What can hang from each mark
z605: z420
z587: z194
z194: z304 z344 z913
z304: z194 z884
z344: z271 z610
z420: z605 z884
z884: z304 z605 z722
z610: z344 z913
z913: z610
z831: z194 z271
z271: z344 z831

Every row comes from one small tree of marks. The marks that hang from a mark follow it in brackets, in the order of their numbers. Every link used is in the known rows. Which tree was each row made from?
(in the rows, 128 means zero)
Known rows
z194(z344): [106 155  95 120 125 137 158  88 117  94 131 126 130 128 126 157 150 131
 144  89 117  89 110 154 107 160 136 130 110 134 130 140]
z831(z194(z344)): [106 154  89 133 133 121 133  99 108 110 156 122 125 136 123 134 151 137
 126 102  97  93 121 149 122 123 130 131 101 156 108 135]
z610(z344 z913): [ 93 172 158 108 113 140 139 113 130 102 102 120 181 141 141 109 143  96
 127 105 162 126 134 130 107 121 146 115  63 130 143  92]
z831(z194(z304)): [ 92 142 145 130 138 150 112 126 112 111 177 102 128 119 106 142 155 130
 114 124 143 103 118 136 177 132 142  99 131 131 134 123]
z913(z610(z344(z271(z831)))): [113 136 104 181 133 155 165 157  98 162  85 111 144 155 120 142 160 123
 118 112 105 127 137  93  80 158 178 103  98 105  62  98]
z587(z194(z344)): [ 80 165 123 104 130 153 150  94 121 110 117 152 113 159 153 157 125 152
 131  97 111  98  99 160 119 156 149  84  88 146 112 145]
z913(z610): [106 135 126 149 151 158 164 124  88 102 126 122 105 118 109 129 174 119
  99 111 127 140 131 130 131 176 162 133 116  76 106 133]
z587(z194): [ 56 157 158 117 154 172 143 122 105 103 123 141 101 166 133 147 138 137
 110 114 135 132 105 140 160 160 164  71  81 131  91 134]
z831(z194(z304(z884) z344(z271 z610))): [204 170 112 143 108 105  82 119 156 157 166 138 174  89 133 176 125 153
 151 105 108  94 140 116 110  95 125 110 189 138 112 110]
z194(z344 z913): [117 134  88 100  98 112 175 119 117  92 133 106 108 132 133 135 132 149
 142 121 137 103 116 166  94 161 123 162 113 144 158 143]
z344(z271(z831(z194(z304))) z610(z913)): [142 139 117 147 106 164  71 146 121 176 127  93 165 121  93 138 122 135
 135 152 183  88 111  70 135 113 122  81 113 122  90  89]
z913(z610(z344(z271))): [137 169 108 180 128 138 148 143  99 133 103 139 159 138 118 156 172 122
 107  99 104 132 139 112 104 150 181  92 112 104  95 105]
z884(z304 z722): [149  95 141 139 153 106 128  98 136  88 118 140 118 116  96 126 143  76
 130 147 117 165 148 123 157 130 129 156 135 116 149 152]
z304(z194): [ 55 117 146 134 153 157 152 122 105  92 123 144 133 141 126 150 164 136
 118 111 136 127  89 155 158 177 161 132 114 142  95 122]
z884(z304 z605(z420) z722): [191  48 102 130 177  94 105 111 136 126  97 161  97 120 119 134 114  87
 141 149  76 197 166 133 184  60  95 179 167 123 162 177]
z610(z344(z271(z831)) z913): [ 90 156 117 148 103 155 140 136 116 150  77 103 181 163 123 123 134 113
 152 115 144 111 126  80  85 129 151  87  42 148  83  83]
z610(z344(z271) z913): [114 183 124 142  99 135 123 124 114 119  96 122 198 145 123 142 144 109
 140 104 147 118 128  99 111 118 155  74  55 146 121  90]
z913(z610(z344)): [116 155 144 145 144 143 166 137 114 118 110 133 142 135 136 123 169 108
  95 106 124 145 147 144 103 152 173 129 116  85 122 107]
z420(z605): [ 71 148 128 143 137 163 144 133  94 130 131 140  90 139 134 140 163  94
 130 114 133 132 133 150 137 151 162 109 115 142 113 137]
z587(z194(z304 z913)): [ 74 132 175  81 109 153 149 152 125 112 143 113  93 145 144 145 109 161
 119 151 176 120  99 158 159 166 148  91 119 126 170 138]
z831(z194(z304 z344(z610) z913) z271): [179 159 114 130  97 104  98 171 140 150 169 112 153 118 125 112 113 167
  98 147 149  53  92 148 110  94 104 121 197 110 169 121]
z587(z194(z304(z884(z722)) z344)): [135 137 213  95 114 113 156  84 178 128 141 184 113  93 187 155  97 131
 155  97  87 151 134 138 130 117 141 115 158 149 157 158]
z271(z344(z610(z913)) z831): [117 145 120  93 122 157 114 110 152 129  92  78 142 147 101 102 104 116
 138 128 195  97 116 104  78 160  87 100  46 101  71  97]
z610(z344(z271(z831(z194(z304)))) z913): [103 153 137 143  96 147 103 147 124 174 120  89 190 145 126 124 123 128
 144 134 143  87 126  79 115  98 145  75  69 157 114  79]
z884(z605 z722): [135 107 131 144 163 122 140 108 127 119 117 170  91 120 149 153 148  74
 126 138 112 157 135 116 195 122 132 139 131 134 141 168]
z420(z605 z884(z304(z194(z913)) z722)): [123  58 166 140 125  88 120 150 151 165 136 201  63 122 175  67  96 105
 133 186  99 210 159 142 135 138 116 203 206 172 197 159]
z194(z304(z884(z722)) z344(z610)): [207 134 181 110 111  99 128  90 194 129 142 173 143  59 156 156 117 103
 157 103 124 147 145 140 115 115 112 164 216 108 163 138]
z831(z194): [ 81 145 123 149 157 142 128 126  95 103 163 112 113 142 105 123 165 123
 105 119 124 127 130 131 161 131 145 121  96 141  83 123]
z605(z420(z884(z304(z194(z913)) z722))): [151  22 151 129 142  79 118 144 150 135 128 176  78 119 129  53  75 148
 136 151  81 240 160 144 152  97  72 225 213 151 175 157]

Write each row's tree
[212 151 111 108  73  94 124 140 165 143 146 121 157  88 141 179 103 163
 167 126 147 108 132 132  81 134 116 145 199 123 162 120] | z194(z304(z884) z344(z271 z610) z913)
[157  30 124 112 150  72 132 140 145 122 103 168 103 130 163 137 116 104
 127 211 123 178 124 145 179 129 116 213 161 154 196 169] | z884(z304(z194(z913)) z605 z722)
[185  18 121 128 155  73 148 149 131 138  95 176  91 112 164 123 128 109
  99 219 108 192 138 137 157 141 131 230 176 110 198 173] | z884(z304(z194(z913(z610))) z605 z722)
[ 92 141 124 162 133 115 137 185  85 118 167  97 113 154 109  68 143 148
  76 149 128 107 112 122 138 104 135 122 116 139 105 124] | z831(z194(z913) z271)
[136 140  93 114 117 141 106 110 131 158 111 107 148 135 128 100 119 131
 130 132 150  90 121 111  77 106 102 143  90 135  87 102] | z271(z831(z194(z344(z610(z913)))))
[163  68 152 136 175  96 146 121 141 135 114 178  86 100 164 123 115  94
 144 105  61 225 184 123 171  50 109 191 167 146 111 165] | z304(z884(z605(z420) z722))
[141 173 127  91 119 140  92  97 149 100 113 101 159 130 102 119 116 114
 126 114 197 102 119 123 103 148  91  90  58  98 106 103] | z271(z344(z610(z913)))
[163  71  75 115 173 119 101 120 121 121 101 127 117 141 114 140 117 116
 143 148  93 155 155 146 162  83 102 161 150 113 153 157] | z884(z304 z605(z420))
[ 66 128 105 129 156 142 131 118 121 127 145  69 101 170 101 100 128 136
 124 117 122  97 128 112 108 152 110  99  39 148  37 119] | z271(z344 z831(z194))
[130 140 139  87 114 149  74 118 160 154 135  67 151 129 103 103  96 131
 130 146 196  76 118 104 106 127  81  87  74 109 101  91] | z271(z344(z610(z913)) z831(z194(z304)))
[123  73 181 137 173 104 158 115 152 132 117 205 114 106 194 142 137  95
 133 133  82 197 139 126 180 119 144 183 161 169 115 153] | z304(z194 z884(z605 z722))
[156  70 139  82 128 105 149 159 144 139 141 116  97  98 168 131  91 148
 155 141 118 181 165 153 151  79 102 188 191 131 181 151] | z194(z304(z884(z605(z420))) z913)
[140 147 163 153 110 111 141 207 115 154 160 102 153 129 141  76 138 146
  57 157 128 103 130 130 107  93 156 118 164  93 173 103] | z831(z194(z304 z913(z610(z344))) z271)
[ 85 150 101 178 140 139 127 159 107 165 122 102 153 180 117 129 151 127
 124 118  99 113 134  93 112 115 161  89  73 170  40  91] | z610(z344(z271(z831(z194))))
[164 147  78 138  98 157 111 118 142 166 110 112 155 121 105 198 127 150
 170 113 146  53  88 113  95 166 125  90 166 110 112 116] | z194(z304 z344(z271(z831) z610))
[154 171 106 148 110 152  90 122 112 124 103 128 170 123  92 156 144 119
 132 124 182 112 109  90 133 133 130  86  97 111  97 100] | z344(z271 z610(z913))
[145 191 133 128 116 140  88 126 142 110 111 107 179 137  98  85 112 119
 101 110 181  70  98 103  99 118  96  60  77  84  98  99] | z831(z271(z344(z610(z913))))
[130 146 102 150 112 168 105 133 110 151  85 103 154 141  94 137 134 121
 141 137 183 107 108  69 106 146 129  94  81 111  62  94] | z344(z271(z831) z610(z913))
[129 132 139  82  91 136 170 135 123 131 131 126  93 119 164 150 107 181
 115 142 135 105 106 166  99 171 147 116 144  97 193 155] | z587(z194(z304 z344 z913(z610)))
[165  72 145 149 159 103  99 103 150 127 134 166  82 110 103  65  92 109
 142 114  64 224 186 116 156  81  77 175 199 120 157 158] | z605(z420(z884(z304 z722)))
[139  96 113 136 158 127  94 113 134 125 137 131 101 130 101  75  97 136
 143 111  81 183 172 128 135 102  88 159 180 106 147 139] | z605(z420(z884(z304)))
[178 175  57 165 125 120  79 122 114 148 142 140 153 136 102 175 147 149
 128 108 108  81 115 121 118 116 124  96 135 146  75 119] | z831(z194(z344(z271 z610)))
[ 96 165 148  88 109 160 136  92 140 117 135 142 126 136 154 180 114 158
 141 102 130  76  89 163 133 161 147  66 127 132 162 146] | z587(z194(z304 z344))
[132  81  88  89 111  86 154 120 135  95 115 123 140 139 136 136 116 159
 144 163 127 116 102 184  91 166 121 201 140 149 181 143] | z884(z304(z194(z344 z913)))
[117 137 180 136 116 103 140 185 127 131 192  94 132 108 140  73 118 156
  99 146 127 120 135 113 130  87 134 136 168 130 140 116] | z831(z194(z304(z884) z913) z271)
[100 122 140 108 114 125 132 157 113 109 183  84 106 121 114 121 136 147
 112 158 164 116 124 147 162 133 126 137 134 139 164 128] | z831(z194(z304 z913))
[128 132 113  82  79 119 163 118 136  99 151  94 121 107 135 155 121 154
 153 127 155  83 104 170 108 165 118 147 147 131 207 145] | z194(z304 z344 z913)
[127  98 160 163 154 128 123 113 133 132 144 177  67 108 118  71 108 121
 133  77  69 216 169 118 170  92  88 155 183 134 119 155] | z605(z420(z884(z722)))
